Each row comes from the steps of one path. Every step used is in the known rows, and no mark comes twice. Write the path behind each row, first mark first.
In the rows, 128 means zero.
Known rows:
vodu ponulu pidu fegu nupa: [150 123 109 144 112 140 155 137  75 171 135 147 153 103 152 156 144 178
 141 176 110 132 128 143  85 133 124 152 145 138 132 145 133 180 158 102
 122 156 129 126 133 117  94 121 147 121  99 116 125 154 195 136 148 133
 142 107 126 129 120 190 142 156]
ponulu pidu: [139 130 117 145 130 119 133 133 151 121 112 158 145 125 102 152 132 154
 139 139 112 117 122 187 119 141 135 130 127 129 140 163  87 163 137 118
 146 142 136  88 122 118 126 132 137 147 148 136  85 129 154 145  98 129
 126 131 125  97 127 235 108 128]
vodu ponulu nefub: [112 121 152 147 158 129 140 126 102 140 119 130 101 126  66 147 135 119
 123 150 127 124 115 168 140 141 124 133 188  89  97 120 133  49 168 163
 132 119 137 131  95 144 140 143  96 130 150 148  93 111  92 137  86 124
 121 120 118 139 129 161 143 112]
pidu fegu nefub ponulu fased: [111 135 120 133 110 117 112 118 133 143 144 139  92 164 106 153 135 119
  98 119 123  93 160  68 123 147 142 124  87 164 104 126 100 104 101 129
 140 111 117 166 132 127 171 111 113 113 106 101 142 112 134 118 119 156
 136 117 122 127 145 212 107 140]
nupa fegu nefub ponulu: [ 87 123 161 115 122 136 138 124  86 129 123 132 103 116 137 142 126 115
 117 107 160  99 140  70 109 157 114 122  98 120 123 117 117 109  87  88
 114  46 124 155 130 121 132 150 131 124 170 123 162 151 177 116 152  91
 137 129 123 157 150  97 150 129]
nupa fegu: [114 117 144  89 130 122 111 140 138 136 157 103 103  99 137  91 132 111
 144  79 130 132 121 134 110 103 127 127 123 130 136 191 104 120 140 140
 129 144 142  91 120 138  92 175 104 155 218 115 163 138 147 140 119  91
 109 142 128 132 132  84 139 100]
nefub fegu: [ 96 130 143 108 144 129 110 151  60 128  93 133 113 122 131  71 118 103
 152 120 159 112 103  97 129 121 132 124 126 107 136 155 112 108  97 128
 142 104 107 117 143 140 165 166 137 122 125 122 173 125  89 139 138 104
 152 132 126 127 136 109 161 123]
nefub ponulu fased: [112 138 127 126 120 107 104 121 130 140 148 142 102 164  94 149 122 103
 108 121 140  94 147  98 126 143 152 131  91 160 104 126  69 121  82 125
 161 102 124 154 110 124 195 136 106 111 143 110 140 109 113 130 109 136
 125 125 144 113 147 220 108 131]
pidu ponulu nefub fegu nupa: [113 135 122 127 131 141 151 127  78 148 106 107 135  96 146 112 135 134
 164 117 130 116 108 161 132 109 122 154 121 137 123 112 108 116 152 137
 127 110 123 137 122 136  70 185 149 104 114 125 143 153 148 127 148  99
 137 109 167 128 131 144 182 141]
ponulu pidu fegu nefub: [135 127 105 145 115 133 143 121 144 120 103 152 126 123 129 143 150 168
 114 131 101 127 156  92 127 144 116 114 120 132 130 154 182 114 175 147
 108 144 131 123 159 134  93  85 145 145  72 123 116 131 180 121 122 153
 152 132  80 138 133 155 122 140]
pidu ponulu fased fegu nefub: [118 143 122 115 110 126 128 122 181 118 119  92 129 115 154 119 127 139
 121  99  99 134 154 112 188 117 128 116 107 225  93 126 178 118 169 171
 101 111 146 154 159 130  67 113 122 129 123 149 110 125 141 115 125 153
 120 147 114 128 136 139 115  99]
pidu ponulu: [149 140  90 120 131 118 129 102  98  98 123 135 125 144 122 149 135 133
 160 107 166 141 133 173 159  86 126 122 140 157 104 103 138 149 108 111
 135 196 133 121 105 117  85 160 140 116 118 143 137  92 115 112 128  91
 106 150 142 107 128 130 151 163]
nupa fegu pidu ponulu: [168 128  97 131 120 137 126 113 120  82 153 125 153 143 130 111 141 123
 176  86 163 149 147 212 160  90 124 124 162 146 114  88 144 159 103  98
 133 182 127 126 113 109  21 182 131 136 164 130 144 123 116 106 149  83
  84 130 161 111 119  62 135 168]
ponulu pidu fegu: [145 129  96 153 121 133 121 136 116 146 115 183 151 142 124 161 157 151
 113 160 116 129 130 113  93 140 129 123 131 102 145 166 123 144 136 107
 137 235 119  99 141 137 153  77 152 150  73 114 131 110 145 137 124 172
 130 130  85 113 114 203 108 156]
vodu ponulu: [133 111 155 124 147 123 134 141  38 136 132 138 102 123 101 122 110 139
 147 183 164 138 140 148 121 135 128 126 201 148  96 135 160 138 117 117
 128  98 131 136 117 110 158 150  98 128 162 138 129 119  98 137 112  89
 136 133 110 148 127 136 142 126]
vodu ponulu fased fegu finare: [147 131 145 123 121 133 105 152 163 115 135  28 129  95 125  84  82 115
 112 159  67 166 162 121 184 133 138 135 130 206 137 156 145 174 137 145
 113  74 130 143 159 139 146  92 109 103 105 149 114 110  32 139 120 156
 122 118 131 144 136 114 114  90]
vodu ponulu nefub fegu: [ 82 119 162 131 157 143 126 155  34 148  91 128  90 127 100  86 131 100
 147 138 152 111 102 136 134 141 125 130 166  84 113 132 124  44 119 136
 137 100 100 138 131 149 157 172 113 121 130 126 148 126  71 141 125 118
 138 111 118 134 128 148 163 123]
ponulu nefub fegu: [ 89 130 149 122 152 135 117 145  78 137  85 123 110 126 106  92 133  91
 139 106 139 106  97 113 138 132 127 129 124  71 129 141 101  52 133 155
 142 117 111 122 132 157 150 164 130 125 123 126 148 121  79 138 120 126
 138 122 129 126 133 130 163 119]
nefub ponulu pidu fegu: [129 129 107 152 115 140 126 138  82 152 111 189 143 146 128 177 156 143
 103 172 135 110 128  91  74 163 126 125 110  86 139 139 105 135  94  66
 134 199 107 114 138 129 175  79 158 141  76 108 144 114 155 132 142 170
 133 127  90 119 123 214 111 170]
fased fegu: [118 146 150  91 131 125 107 147 151 146 117 103 180  91 170 112 117 110
 116 150 133 137 105  90 163 130 133 124 113 167 114 136 140 144 135 137
 113 135 148 114 140 133 131  95 135 134 166 168 121 132 103 137 135 156
 111 154 113 126 127  87 126  76]
pidu ponulu nefub fegu: [ 90 134 133 128 147 143 124 135  64 125  83 120 106 140 111 101 142  97
 157  97 152 112  97 142 155 112 124 130 127  86 117 114 109  54 115 136
 139 155 105 129 127 150 120 181 133 116 108 128 153 108  76 128 131 121
 123 116 139 121 130 144 167 141]
nefub fegu fased: [138 130 109 107 128 110 145 136 150 137 116 117  97 155 158 103  90 135
 146 100 155 117  94  63 134 111 119 124 136  97 116 139 149 121 110 154
 138  92 113 118 145 143 163 135 124 111 109 130 148 127 119 119 150 104
 148 138 145 125 123  37 130 127]
nupa fegu fased ponulu nefub: [111 115 148 128 152 124 141  98 219 114 140 116  97 124 115 147 127 111
  99  96 108 145  89 142 120 130 117 133 130  63 139  87 140  56 158 158
 117 119 140 130 103 153 164 117  99 135 164 136 100 130 126 120 115 124
 110 135 148 138 110 104 132 100]
nupa fegu nefub ponulu vodu: [105 123 167 139 125 130 135 121 108 138 134 110 114 143 125 155 145 119
 126  95 145 112 144 135 118 111 126 106  72 108 163 114  87 130 102 133
 129  71 133 125  98  85 101 154 141 130 129 107 119 160 184 139 103 140
 132 107 133 141 156  59 113 119]
fased ponulu pidu: [128 114 143 148 137 131 131 109 151  95 126 168 143 119 112 146 128 148
 117 155 106 142 115 193  96 143 132 131 129 113 169 118 106 171 122  81
 122 128 132 110 125 105 181 119 128 145 150 131  84 137 154 138 113 123
 130 137 138 110 112 245 107 123]
pidu fegu nupa: [145 133 100 118 116 126 144 126 104 159 134 139 161  98 166 143 139 157
 132 154 125 132 131 105  99 120 126 148 126 143 139 142 133 169 166 130
 121 168 137 124 128 133 101 118 161 116  93 117 148 144 182 129 151 123
 149 121 126 132 120 111 159 147]
pidu fegu: [145 132 101 119 127 123 117 131 103 142 124 166 137 139 134 147 146 128
 108 145 139 134 128  75  99 132 126 120 126  94 136 158 144 128 135 128
 132 224 121 110 135 143 165  79 153 137  75 117 162  98 126 131 130 151
 138 146  82 128 122 103 133 148]
nupa fegu fased: [149 121 112  91 122 106 143 130 214 145 160 102  88 141 168 116  98 141
 142  68 131 134 101  87 120  99 115 128 135 112 110 160 147 130 129 161
 129 112 137 100 127 142 118 142  98 136 177 123 143 132 159 119 139  96
 122 142 151 131 121  23 116 110]

Write each row's path:
[149 138  89 140 113 119 103 120 142 105 153 126 120 179  97 104 136 113
 154  91 131 122 159 189 169 100 150 126 136 186  97 111 109 132 101 137
 160 166 115 150 124 119  96 164 109 116 120 110 137 107  83 116 122 130
  97 118 165  90 129 192 105 160] -> nefub fegu pidu ponulu fased
[138 134 110 146 140 136 138 108 166 104 130 121 138 140  83 139 154 107
 144  80 123 126 124 217 170 115 121 131 154  97 110  89 118  73 157 150
 136 172 134 125  91 143  39 169 121 138 157 140 104 113 102 115 114 117
  84 119 150 114 121 108 137 141] -> nupa fegu pidu ponulu nefub
[147 113 134 123 134 118 136  93 177 101 152 156 120 139 170 148 107 136
  92 149 140 172  97  77  80 122 117 124 133  82 156  83 178 144 104 105
 102 135 128 140 134 124 224  65 122 120 107 123 137 121 141 109 162 116
 141 157 130 142 100  71 121 134] -> pidu fegu fased ponulu
[169 138  88 134 123 127 130 106 118  75 137 142 158 151 118 122 131 126
 172 108 166 142 151 220 171  97 128 122 166 144 113  74 145 169 108  98
 139 180 129 133 110 107  47 160 146 127 126 144 128 108 105 102 144  85
  97 134 158 105 116  64 131 177] -> fegu pidu ponulu
[167 122  90 141 117 117 154 136 157 153 132 156 108 171 153 165 115 178
 123 147 124 134 110  82 103 130 114 126 157 101 105 140 173 143 128 128
 131 165 118 111 143 134 158  78 118 131  80 124 120 115 147 120 147 144
 135 133 115 125 107 119  93 156] -> vodu ponulu pidu fegu fased
[147 117 106 157 122 139 131 150  60 150 119 184 134 143 117 160 155 158
 119 188 122 133 132 125  82 150 126 124 163 101 123 158 141 136 126  89
 128 220 110 110 143 120 162  85 134 148  87 109 133 108 137 139 128 166
 129 120  79 126 111 218 107 163] -> vodu ponulu pidu fegu
[135 129 105 126 122 129 137 116 142 117 111 144 122 121 138 132 138 151
 109 125 118 136 156  67 132 139 115 110 123 135 126 145 188 105 177 162
 105 150 132 134 153 138 107  85 150 140  72 124 137 122 167 118 126 140
 160 143  75 147 136  85 137 132] -> pidu fegu nefub
[169 127 109 133 125 131 113 135 138 102 123  84 133 109 119 106 104 130
 107 153  85 167 160  85 143 132 126 130 120 113 179 172 158 167 137 141
 119 140 120 121 152 158 155  70 150 108  35 129 145  99  63 131 127 141
 156 119 104 149 136  59 137 138] -> pidu fegu finare
[153 133 140 123 118 133 108 148 163 122 155 122 190 124 129  82 113 109
 133 153 130 132 152 163 165 137 143 124 170 169 109 106 153 160 126 129
 132 106 137 149 138 114  83 116 113 144 176 147 110 149  78 126 140 151
 100 125 144 123 119  70  89 111] -> vodu ponulu fased fegu pidu
[104 124 144 128 136 141 151 139  56 166 107 107 126  95 142 106 127 136
 160 140 132 118 106 145 117 124 121 156 144 131 121 120 120 111 156 137
 125  84 123 140 127 131  90 179 136 105 133 123 139 163 145 137 145 101
 148  98 152 140 130 134 177 127] -> vodu ponulu nefub fegu nupa
[130 121 147 139 145 144 120 131 134  93 124 147 166 130 108  72 125  90
 142 126 148 127 120 173 140 142 129 128 159  58 158  87 131 108 113 117
 136  92 113 146 129 131 113 148 138 137 142 128 133 153  75 122 148 114
 124 112 155 131 118  42 132 135] -> fased ponulu nefub fegu pidu
[146 118 139 109 127 131 112 140 157  98 143  40 108  82 118  68  91 116
 130  97  75 163 153 124 148 116 125 134 119 136 173 194 126 164 138 149
 118  77 132 109 143 149 105 142 118 122 134 124 148 127  76 140 119 102
 134 122 135 150 145  48 142 100] -> nupa fegu finare
[108 141 134 108 111 121 123 126 196 125 124  93 125 105 155 107 121 136
 113 101  91 131 154  89 180 131 127 116 102 215 100 135 174 113 182 181
 101  93 149 148 159 130  87  95 120 134 137 150 108 133 140 123 121 160
 131 140 107 138 139 131 114  83] -> ponulu fased fegu nefub
[129 103 153 106 137 119 134  98 198  93 168 124  98 129 165 120 101 124
 108 116 131 172  93 112  84 109 118 128 139  99 157  93 162 138 105 109
 102  97 137 132 126 121 188 116 101 129 174 122 135 144 150 112 155  88
 128 152 150 147 103  58 122 104] -> nupa fegu fased ponulu
[112 129 150 149 123 130 134 120  91 141 124 134 127 156 127 171 154 124
 111 120 146 112 145 111 116 125 127 105  71 101 166 105 101 132  96 130
 132 103 126 130 103  85 122 127 152 124  82 110 117 148 173 136 108 158
 144 110 118 139 151  70 109 140] -> pidu fegu nefub ponulu vodu
[151 131  99 138 108 135 153 130 113 161 129 147 165 105 160 157 146 170
 135 165 103 130 131 130  88 132 124 150 119 141 141 146 116 181 166 113
 124 165 134 113 134 121  95 117 159 125  94 117 127 149 199 135 145 137
 143 114 127 120 121 174 143 151] -> ponulu pidu fegu nupa
[155 138 135 118 125 135 113 144 175 108 140 130 216 110 148  85 111 104
 132 138 137 137 135 146 167 136 133 123 152 131 132 106 149 171 131 123
 125 110 143 128 137 122  79 112 144 148 174 163 114 154  92 125 149 136
 111 139 137 125 120   4 110 106] -> fased fegu pidu
[133 109 140 145 127 129 144 116 187 103 144 151 120 130 138 143 124 155
 122 127 104 146 103 177  87 130 123 130 127 108 161 123 122 161 115  88
 121 117 130 105 133 113 155 123 111 145 165 123  89 145 175 131 131 122
 120 133 152 113 104 206  94 127] -> nupa fegu fased ponulu pidu
[102 138 122 128 117 113 114 117 141 136 142 127  94 158 100 146 123 116
 109 104 128  90 159  92 133 145 145 126  87 176 101 122  92 110 101 138
 144  82 124 167 123 123 163 130 110 112 129 112 135 122 132 121 109 138
 137 124 132 121 152 210 108 130] -> fegu nefub ponulu fased
[127 142 135  96 116 128 137 137 141 163 127  94 187  68 195 129 115 141
 143 145 115 135 111 120 136 114 128 150 112 189 122 127 129 181 164 135
 107 100 155 124 132 120  79 134 148 112 158 158 120 163 168 134 152 126
 133 126 143 129 124  94 155  95] -> fased fegu nupa
[136 122 129 128 127 109 110 135 109 142 159 126  83 155  75 118 122 127
 128 144 127 124 159 151 132 125 151 129 158 202  83 149 118 125 126 148
 154 123 128 148 116 118 170 144  75 122 143 110 119 101  88 140  91 130
 123 122 132 115 137 233 103 121] -> vodu ponulu fased
[111 131 160 140 135 119 123 124  88 142 128 125 134 156 114 169 139 113
 118 130 160 110 131 135 115 112 136 112  71  99 168 109  60 149  80 125
 150  87 133 113  86  82 149 148 147 120 120 117 111 144 153 144  99 138
 136 112 137 129 151  74 109 128] -> nefub ponulu vodu
[ 98 149 148 102 118 124  95 148 144 160 137  96 158 122 156 129 119  96
 101 146 123 110 121  78 154 139 143 128  87 197  98 124 103 130  98 122
 129 108 135 149 142 125 165  94 114 121 169 143 125 122  97 133 139 177
 100 139 127 120 133 168 105  86] -> nefub ponulu fased fegu
[109 121 156 134 162 127 132  95 180 100 125 136 120 117  86 152 135 103
  98 126 116 143  97 159 124 135 126 132 130  69 151  88 122  58 163 150
 119 132 141 131  94 148 184 114 118 131 148 142  93 122 112 124 101 128
 121 138 133 134 125 140 140 102] -> fased ponulu nefub
[109 129 137 158 120 135 146 126 118 122 101 164 131 132 112 169 135 152
 123 138 127  94 132 143 108 170 125 126 105 131 135 124  92 147 103  79
 134  74 126 129 130 108 133 132 145 132 137 131  92 142 180 129 119 128
 140 117 125 123 139 237 114 146] -> fegu nefub ponulu pidu
